Each row comes from the steps of one walk. Every step used is in the known rows, and no mark comes twice. Write the walk behind each row, first mark first.
In the rows, zero is written as 128.
Known rows:
lariro > rafu > muso > volidov > tisi > ruso: [125 169 129 128 134 151 173 167 114 124  72 113  89  87 117  77 174  81
 128 142  69 174 180 154 133 144 100]
moges > tisi > rafu > lariro: [144 134 120 168 132 135 187 127 116 163 109 136 126  99 105 101 137 133
 139 149  91 133 125 175  88 107 136]
moges > tisi > volidov > muso > gozup > lariro: [172 109  98 151 138 182 142 116 143 166  87 147 117  77 213 117 157 143
 118 142 124 167 149 167 107 122  90]
rafu > muso > volidov > tisi > ruso: [145 167 113 120 126 127 154 152 111  92  77 109  95  80 102  76 164  88
 130 135  63 179 148 156 136 152 103]
muso > gozup: [144 121  62 164 117 159 133  88 112 162  84 114 103  60 182 115 161 117
 133 148 126 145 102 175 128 132 123]
volidov > muso: [158 127  88 135 124 152 166 116 114 143 107 122  90  68 164 114 150 144
 131 141 128 142 130 177 141 116 125]
gozup > lariro > rafu: [147 116  87 156 124 192 183 124 115 167  92 112  90  64 203 128 171 116
 138 152 120 144 171 182 132  95 142]
mela > lariro > rafu > muso > gozup: [123 159  55 176 121 192 160 103 121 177  44 122  91  76 214 133 201 108
 124 151 113 159 104 168 147 180 114]
muso > rafu: [150 126  75 136 120 176 150 104 106 132  87  99 113  62 138 108 145 107
 138 151 142 140  96 163 127 136 143]
rafu > lariro > mela: [132 153  79 167 124 157 181  98 108 155 107 111  97  68 147 119 146 122
 145 139 133 148 112 184 131 132 173]
rafu > muso: [136 165  68 137 119 153 173 111 105 119  80  95  75  59 137 114 164 109
 136 140  91 148 109 179 155 165 120]
rafu > tisi > volidov: [158 126 124 125 144 147 150 110 127 146  83  99 117  82 124 105 139 129
 155 140 102 158 148 172 170 102 129]
rafu > tisi > ruso: [149 133 111 135 143 135 153 111 124 152 108 123 111  92 112  92 145 110
 150 129 101 145 166 170 149  90 133]
tisi > rafu > muso > gozup: [137 144  65 154 136 150 139 106 112 148  75 121 101  72 161  99 178 112
 123 123  94 160  91 147 121 163 103]
gozup > muso > volidov > tisi > ruso: [157 134 110 122 119 132 156 150 123 100  95 102  82  67 122  80 160 123
 116 147  84 159 158 152 128 134 108]
volidov > tisi > rafu > lariro > mela: [137 158 112 146 138 149 188 123 109 142 119 114 128  95 112  79 141 119
 148 132 112 158 124 160 105 101 156]
rafu > tisi > volidov > muso > gozup > lariro: [183 111  97 141 148 174 127  99 148 178  80 141 113  81 212 114 154 154
 141 131 136 169 158 150 147  92 104]
mela > lariro: [162 128  73 153 112 155 158 102 110 140  70 109 115  78 178 135 178 126
 140 153 119 154  98 187 150 130 150]
tisi > volidov: [156 120 105 132 135 151 144 122 115 128  75  94 119  58 161 116 148 124
 134 137 106 165 132 176 151 117 128]
moges > tisi > volidov: [146 125 122 139 135 159 165 128 122 137  91 106 121  76 125 110 142 118
 135 148  92 154 138 191 127 127 116]
moges > tisi: [135 130 100 149 121 154 185 112 112 145 108 112  97  82 114 110 149 113
 140 161  97 130 127 203 119 131 125]
gozup > muso: [145 132  68 137 114 159 171 107 118 125 100  89  64  47 159 118 157 145
 123 152 112 129 116 172 148 147 124]
tisi > ruso: [149 129  94 142 132 140 141 122 111 134 102 118 112  68 147 102 153 106
 129 123 103 153 154 172 132 105 130]
tisi > volidov > muso: [166 124 112 124 139 152 144 133 123 134  86 117 111  62 176 115 146 151
 129 129 121 165 143 164 150 113 115]
volidov > muso > gozup > lariro > mela: [159 122  50 155 128 191 150  88 127 170 108 144  84  63 231 124 177 135
 129 127 167 166 130 168 121 130 136]
gozup > muso > rafu > lariro > mela: [133 156  58 154 117 188 179  94 122 139 104 100  80  52 151 112 139 135
 129 149 161 136  81 148 119 172 158]
gozup > lariro > ruso: [178 115  84 149 121 161 185 100 117 154  83 107  95  54 187 130 165 126
 140 146 112 166 167 167 136 116 153]
volidov > tisi > rafu: [152 133 117 125 136 139 172 132 106 123 104 101 129  88 110  76 152 117
 141 138  89 149 132 162 119  88 124]
muso > volidov > tisi > rafu > lariro: [166 135 133 150 126 115 172 144 109 133  81 118 130  96 101  83 148 131
 146 156  87 163 129 152 105  97 145]

Which walk is each row?
[155 125  66 156 123 161 140  96 122 168  93 134  95  65 195 111 157 141
 124 141 139 145 115 166 129 128 109] : volidov > muso > gozup
[155 125 128 125 140 156 167 136 128 142 100 127 113  82 141 110 139 145
 125 141 107 154 153 181 125 126 102] : moges > tisi > volidov > muso
[158 121 123 119 140 179 154 133 130 135  96 125 126  81 134 100 131 130
 125 145 135 155 122 158 110 143 102] : moges > tisi > volidov > muso > rafu
[148 121  99 150 135 188 193 114 128 185  96 120  88  87 169 118 163 117
 158 156 121 137 190 180 154  79 141] : gozup > lariro > rafu > tisi
[145 153  85 137 113 138 164 124 105 113  61 102  68  64 126 116 177 111
 134 152  87 170 110 175 152 178 130] : rafu > muso > volidov
[169 120 107 117 139 175 133 128 125 127  79 114 127  63 167 106 136 137
 125 133 149 164 116 143 135 130 118] : tisi > volidov > muso > rafu
[160 141 126 143 136 171 161 133 134 152  94 135 138  82 132 105 110 144
 128 150 136 149 120 150  99 136 116] : moges > tisi > volidov > muso > rafu > lariro
[125 152  98 148 120 162 183 142 109 143  58 111  64  69 142 117 186 103
 132 160  92 163 139 173 151 172 128] : lariro > rafu > muso > volidov
[127 131 111 145 137 174 191 114 120 184  96 113  89  92 128 107 153 115
 157 159 116 127 167 182 158  97 138] : lariro > rafu > tisi
[136 168 101 117 136 143 180 134 104 105  94  94 107  84 104  75 160 109
 138 128  67 157 124 153 128 135 102] : volidov > tisi > rafu > muso
[162 117 129 127 128 125 161 145 107 112  82 108 119  95 104  77 165 116
 139 150  83 169 134 160 116 103 132] : muso > volidov > tisi > rafu
[167 127 127 117 150 150 156 120 135 149  92 121 108  86 142 105 139 152
 146 133 121 157 158 162 169  96 117] : rafu > tisi > volidov > muso
[151 118 107 149 140 169 139 116 136 168  90 142 118  80 172 106 148 142
 118 141 120 158 131 169 112 139  85] : moges > tisi > volidov > muso > gozup
[151 134 134 172 138 128 207 120 122 180  97 136 129  93 105 105 141 132
 142 151  88 149 152 158  88 122 144] : moges > tisi > rafu > lariro > ruso
[143 170 100 124 112 139 175 132 106  92  68  91  78  77 100  90 165  99
 140 159  72 171 118 169 148 164 113] : rafu > muso > volidov > tisi
[163 137 117 146 120 121 180 145 123 122  89 109  97  81 115  84 147 158
 128 159  85 151 125 138 109 122 129] : gozup > muso > volidov > tisi > rafu > lariro
[152 149  40 159 117 175 144  91 118 145  69 113  80  53 209 125 177 110
 127 138 107 161 109 168 132 161 105] : rafu > muso > gozup > lariro
[160 130 126 129 125 124 148 147 112 109  89 113 117  84 112  78 156  99
 134 143  87 173 160 164 125 105 124] : muso > volidov > tisi > ruso
[155 111  72 168 130 202 159 112 129 196  90 145  88  64 252 126 173 139
 123 147 148 148 164 162 120 104 110] : volidov > muso > gozup > lariro > rafu
[126 163  77 154 120 179 187 124 115 151  55 110  87  77 183 135 196 111
 132 151  98 155 124 178 160 167 127] : mela > lariro > rafu > muso
[160 132  98 119 135 171 164 101 126 154 105 126 103  91 119  97 134 133
 149 149 152 134 120 151 144 117 127] : volidov > muso > rafu > tisi
[176 112  57 159 123 176 141  97 127 167  93 142  91  60 235 124 165 145
 126 138 144 155 131 164 123 114 113] : volidov > muso > gozup > lariro
[158 132 105 165 131 131 166 122 109 158  98 124 129  79 139 106 142 140
 140 137 104 143 123 159 113  97 149] : tisi > rafu > lariro
[139 142  94 161 140 144 177 114 109 162 111 126 120  82 139 106 154 128
 144 125 127 158 113 165 112 114 174] : tisi > rafu > lariro > mela
[137 156  75 152 125 195 190 128 116 151  78 108  69  59 193 126 180 104
 135 143  98 151 161 173 146 140 121] : gozup > lariro > rafu > muso
[179 139 123 144 140 161 160 119 130 161  66 122 138  55 167 114 120 156
 131 140 145 173 142 116 123 137 138] : tisi > volidov > muso > rafu > lariro > ruso
[136 156  31 155 124 191 154  81 118 147  85 113  69  57 208 121 189  99
 133 127 127 176 105 171 134 179 128] : rafu > muso > gozup > lariro > mela
[148 144 113 127 134 140 155 131 110 119 109 106 122  80 120  76 142  99
 134 129  91 150 160 167 125  93 112] : volidov > tisi > ruso
[157 131 114 132 110 134 168 131 105 111  78  96 100  79 110  93 158 111
 144 166  93 164 130 179 135 118 132] : muso > volidov > tisi
[150 131  90 130 129 172 159  93 118 150  94 102 110  87 101  97 136 107
 157 155 140 134 111 160 144 119 141] : muso > rafu > tisi
[139 139 114 135 130 131 181 147 114 124  81 126  90  98  85  96 178 109
 129 149  66 169 119 171 109 172 115] : moges > tisi > rafu > muso > volidov
[166 115 132 127 156 192 176 138 144 179  88 134 102  84 196 116 151 149
 145 137 128 160 208 157 159  71 116] : gozup > lariro > rafu > tisi > volidov > muso
[128 142 110 166 140 151 197 119 116 167 124 137 115 103 105  99 148 120
 144 137 114 148 122 179  87 125 158] : moges > tisi > rafu > lariro > mela
[137 168 104 144 115 166 193 146 113 125  39 105  89  94 144 109 196 100
 138 171  82 174 131 170 152 165 121] : mela > lariro > rafu > muso > volidov > tisi
[137 128 109 142 134 143 162 129 120 144 118 129 112  88 115  96 146 101
 129 137  90 142 156 189 106 122 115] : moges > tisi > ruso
[147 131  74 123 124 178 170  91 132 135  99  92  76  69 117  98 138 133
 140 159 139 119 104 147 149 146 126] : gozup > muso > rafu > tisi
[135 127 137 135 153 174 170 127 129 175  80 108 109  85 140 106 147 122
 153 147 107 151 181 172 166  92 128] : lariro > rafu > tisi > volidov
[138 131 104 155 131 177 189 107 125 184  72 119 107 104 157 126 178 122
 155 164 123 141 149 183 165 107 149] : mela > lariro > rafu > tisi
[132 161  81 138 135 150 151 115 112 131  81 107 113  84 136  71 167 105
 129 127  77 159 101 142 117 148  87] : volidov > tisi > rafu > muso > gozup
